Each row was made from one walk, in order. Every step used is in the known rows, and no mark comes twice. Write each row's walk.
Known rows:
r-w: [ 1.04 -0.42 -0.03 -1.01  0.53  0.21  1.63  0.22  0.65 -0.29  1.46 -1.85
 -1.66  0.93 -0.67 -1.36  0.87  1.56  1.56  0.98 -1.57  1.65 -0.20]
b-k-t-p-w: [-0.22  1.11 -1.85  2.31 -1.99  0.92  0.25 -3.09 -0.88  0.89  0.59 -1.56
  3.02  0.19  2.00 -2.84 -1.03  0.36  0.71  2.84 -1.96 -0.06  2.72]
x-k: [ 2.07  0.17 -1.04  0.84  0.92  0.32 -1.08 -2.82  0.67 -0.18  1.22 -0.51
 -1.17  2.27 -0.77 -2.23  0.10  2.04  0.99  0.91 -0.58  0.58  1.35]
b-k: [ 0.98 -0.12 -1.14  2.94  0.66  1.43  0.49 -3.24 -0.29  0.33 -0.58 -1.11
  0.63  2.48  0.20 -0.46 -0.53  0.30  0.07  2.06 -1.19  1.15  1.55]
p-b-k-t: [-0.99  2.06 -0.83  3.63 -1.06  1.86 -0.13 -5.54  1.01 -2.84 -0.05 -1.52
  1.79  4.13  0.07 -1.41 -1.77  0.69 -0.59  1.01 -0.48  1.30  2.39]
r-t-e-f-p: [ 1.46 -0.10  0.68  1.16  0.53 -0.81 -0.84  0.99  1.27 -1.57  1.79  1.81
 -2.88 -0.28  2.93  0.34  1.33  1.25 -2.90 -1.76 -0.07 -2.64  0.17]
e-t-p-f-r-w: [-0.70 -1.13  0.25 -4.65  0.74  0.39  2.65 -3.00 -0.47  1.36  0.56 -4.29
 -1.34 -1.56 -2.45 -0.22  2.54 -0.84  1.12  0.03 -2.26 -1.79  0.71]
t-e-f-p-b: [-0.33  0.56  1.98  0.95  0.86 -0.14 -0.85 -2.17  0.89 -4.08  2.00 -1.40
 -0.61  1.11  1.93  0.48  0.55  0.47 -2.00 -1.50 -0.10 -1.88  1.98]
x-k-t: [ 2.02  1.79 -0.88  1.88 -0.54 -0.92 -0.82 -3.02  0.75 -1.10  1.47  0.78
  0.14  1.44 -0.08 -4.32 -0.52  2.27  0.03  1.59  0.31 -0.72  2.32]
r-t: [-0.18 -0.67 -1.00  1.06  0.29  0.81 -0.33 -0.55  1.53  0.62  0.61  1.30
 -2.58  2.14  0.76  0.72  1.08  1.54 -1.44 -0.28 -1.37  0.53 -0.03]
f-r: [-1.13 -0.65  1.17 -0.40  0.06  1.91  1.19 -2.89  0.17  1.51 -1.52 -1.78
 -0.98  0.88 -1.59  1.04  1.72 -0.79 -1.74  1.00 -2.68  1.38  1.04]
t-p: [-0.69 -0.68 -1.64 -0.48 -0.36  0.14  0.07 -1.34 -0.27  1.67  1.39 -1.25
 -0.04  0.55  0.16  0.41  0.99 -0.29  1.46  0.98 -1.53 -1.48  1.97]
p-f-r: [-3.01 -0.29  2.11 -2.52  1.94  0.87  1.49 -3.48 -0.10  0.92 -0.80 -2.16
 -1.41  1.50 -1.72  0.27  0.87 -0.29 -1.00  0.08 -1.71  0.95  1.40]
x-k-t-p-f-r-w: [ 1.25  1.31 -1.03 -3.20 -0.66 -0.37  1.20 -1.09  0.57  0.59  2.13 -1.61
 -1.17 -0.73 -2.09 -4.74 -0.45  1.76  2.33  0.66  0.41 -1.70  0.83]
x-r-w: [ 2.48  1.12 -1.74 -0.66  1.86  0.00  1.82  0.37  2.28 -0.40  2.06  0.27
 -2.48  0.01 -0.96 -1.28  0.09  1.50  2.15  2.05 -2.32  2.25  0.15]
f-p-b-k: [-0.62 -0.04 -0.42  2.91  0.92  2.90  0.92 -4.34  0.76 -1.78  0.10 -3.16
 -0.40  3.67  0.45  1.51 -2.04  2.03  0.47 -1.13  0.36  2.25  1.92]
p-t-e-f-r: [-0.34  1.11  0.94 -1.91  0.18  0.58 -0.25 -3.71  0.82  0.60 -1.50  1.20
 -0.29  0.80 -0.22 -0.78  3.08 -2.92 -2.65  0.50 -1.29 -1.67  1.41]
f-r-t-e: [-0.32 -0.53  1.03 -1.42 -0.84  1.22  0.67 -1.36  1.80  1.23 -0.63  0.43
 -1.94  0.19  0.51  0.59  3.22 -0.75 -3.83 -1.12 -2.57 -0.37 -1.10]
x-r: [ 1.01  1.28 -1.47  1.02  2.07  0.14  0.47 -1.90  1.76 -0.07  1.07  1.33
 -1.33  0.99 -0.24  0.10  0.25  0.36  0.46  2.10 -2.46  1.27  1.74]
t-e-f-r: [ 0.41  0.18  2.32 -0.36 -0.12 -0.19 -0.42 -1.60  0.09 -1.31 -0.29 -0.55
 -0.59 -0.89  0.29 -0.36  2.61 -2.08 -3.41  0.70 -2.29 -2.37  1.13]
b-k-t-e-f: [ 2.04  2.30  0.26  3.77 -1.05 -1.23 -0.51 -2.56 -0.37 -2.84  0.31  1.17
  2.25 -0.08  2.15 -3.46 -0.28 -0.61 -2.64  2.51 -0.26 -2.99  2.39]

Which walk is each row?
[ 0.78  1.26 -2.48  2.89 -1.75  0.18  0.70 -2.79 -0.49  0.54  0.29 -0.11
  2.18  0.38  0.94 -2.41 -1.17 -0.06  0.52  2.64 -0.26 -2.01  2.71]
b-k-t-p
[ 1.01  0.21  2.05  0.92  1.01 -1.38 -0.34 -0.55  0.00 -2.47  1.75 -0.05
 -0.81 -0.89  2.44 -0.17  1.35  0.37 -2.12 -0.57 -0.12 -2.79  1.80]
t-e-f-p
[-1.05  0.03 -2.70  1.22 -0.76  2.75 -0.18 -3.99  0.57 -0.19  0.66 -3.04
  1.02  3.43 -0.56  0.90 -1.13 -0.59  2.13  0.45 -1.25 -0.13  1.86]
t-p-b-k
[-1.73 -0.99  0.51 -3.24  0.77  0.46  1.67 -5.03 -0.76  1.78 -0.12 -3.31
 -0.36 -0.90 -2.03  0.63  2.55 -1.48 -0.23  0.08 -2.26 -2.63  2.17]
e-t-p-f-r
[ 0.26 -0.61 -1.02  0.13 -0.78  1.74 -0.64  0.60  0.41  1.26 -0.70 -0.30
 -3.36 -1.02 -1.40  1.36  1.23 -1.18 -1.35  0.47 -1.66 -2.41  0.94]
e-f-r-t-p
[-0.66  0.85  0.28 -2.18  0.42 -0.38  0.04 -4.39  1.30  1.10  0.09  1.88
  0.99  2.46  1.37 -1.22  3.09 -1.46 -1.46  0.11 -1.14 -0.59  1.19]
p-t-e
[ 0.11  1.27  0.31 -1.03  0.66 -0.63 -1.31 -3.15  0.87 -0.40 -0.09  2.15
  0.13  1.74  1.04 -1.31  2.69 -1.99 -1.79  0.68 -0.60 -2.07  1.90]
p-t-e-f
[ 1.22  0.37 -0.37  2.64  0.14  1.41 -0.99 -1.22  1.97 -3.14  1.20  0.24
 -2.09  1.96  2.22  0.67 -0.43  1.16 -2.49 -2.04  0.36 -1.54 -0.08]
r-t-e-f-p-b-k
[ 1.18 -0.49  0.99 -0.45  0.41  1.36  0.83  0.65  0.04 -0.87 -0.69 -2.34
 -2.90 -0.83 -2.68 -0.30  1.04 -0.26 -0.32  1.55 -1.75 -0.09  0.71]
e-f-r-w
[-2.61 -0.50  1.14 -2.30  1.45  1.17  1.10 -2.03  0.97  1.54 -0.63 -0.66
 -3.23  1.75 -1.17  0.73  0.99  0.44 -1.97 -1.06 -1.35  0.68  0.08]
p-f-r-t
[ 0.27  1.62 -0.04  4.80  0.26  1.24 -0.38 -3.05  0.07 -4.29  0.24 -1.38
 -0.41  1.63  0.56 -0.55 -2.83  1.53 -0.82  0.58  1.32 -0.84  3.72]
e-f-p-b-k-t
[ 0.23 -0.21  1.21  0.52  0.30  0.07 -1.17  0.80  0.88 -1.38  2.10  0.46
 -2.11 -0.57  3.88 -0.08  1.33  1.83 -2.80 -1.55 -1.72 -0.85  0.20]
r-t-e-f-p-w
[-0.20 -0.32 -2.18  0.97 -0.60  2.17  0.32 -6.61  0.06 -0.72  0.09 -3.84
  1.17  1.98 -1.00  0.97  0.76 -0.88  0.83  0.41 -2.02 -1.42  2.19]
e-t-p-b-k
[ 1.21  0.24  0.29  0.79  0.02 -0.76 -1.55  0.50  1.43 -1.63  1.46  2.31
 -2.12  0.44  2.22 -0.33  2.05  0.13 -3.26 -0.58 -1.34 -2.73 -0.18]
r-t-e-f
[ 0.88  0.70  1.03  2.56  0.89  0.73 -0.66 -2.88  0.56 -3.96  1.13 -1.62
  0.06  1.50  1.87  0.02 -0.57  0.13 -1.64 -0.68  0.07 -1.76  1.74]
t-e-f-p-b-k
[-1.09 -0.67 -2.52  0.03 -1.66  4.40  0.44 -2.81  1.65  1.88 -1.40 -2.07
 -1.68  2.25 -1.57  2.08 -0.04 -0.92 -0.50 -0.82 -1.95  0.40 -0.27]
f-r-t-p-b-k
[-2.91 -0.77  0.17 -3.60  0.67  0.74  1.22 -2.17 -0.41  2.52  0.34 -2.60
 -1.08  0.31 -1.46  0.69  0.93 -1.03  0.80  0.05 -1.46 -1.42  1.64]
t-p-f-r
[-2.14  1.61 -1.27  0.81 -2.10  0.18 -0.38 -3.39  0.78 -1.34  1.83 -1.18
  1.39  1.74  0.50 -1.17 -0.41  0.10  0.38  0.59 -0.52 -1.58  3.06]
k-t-p-b
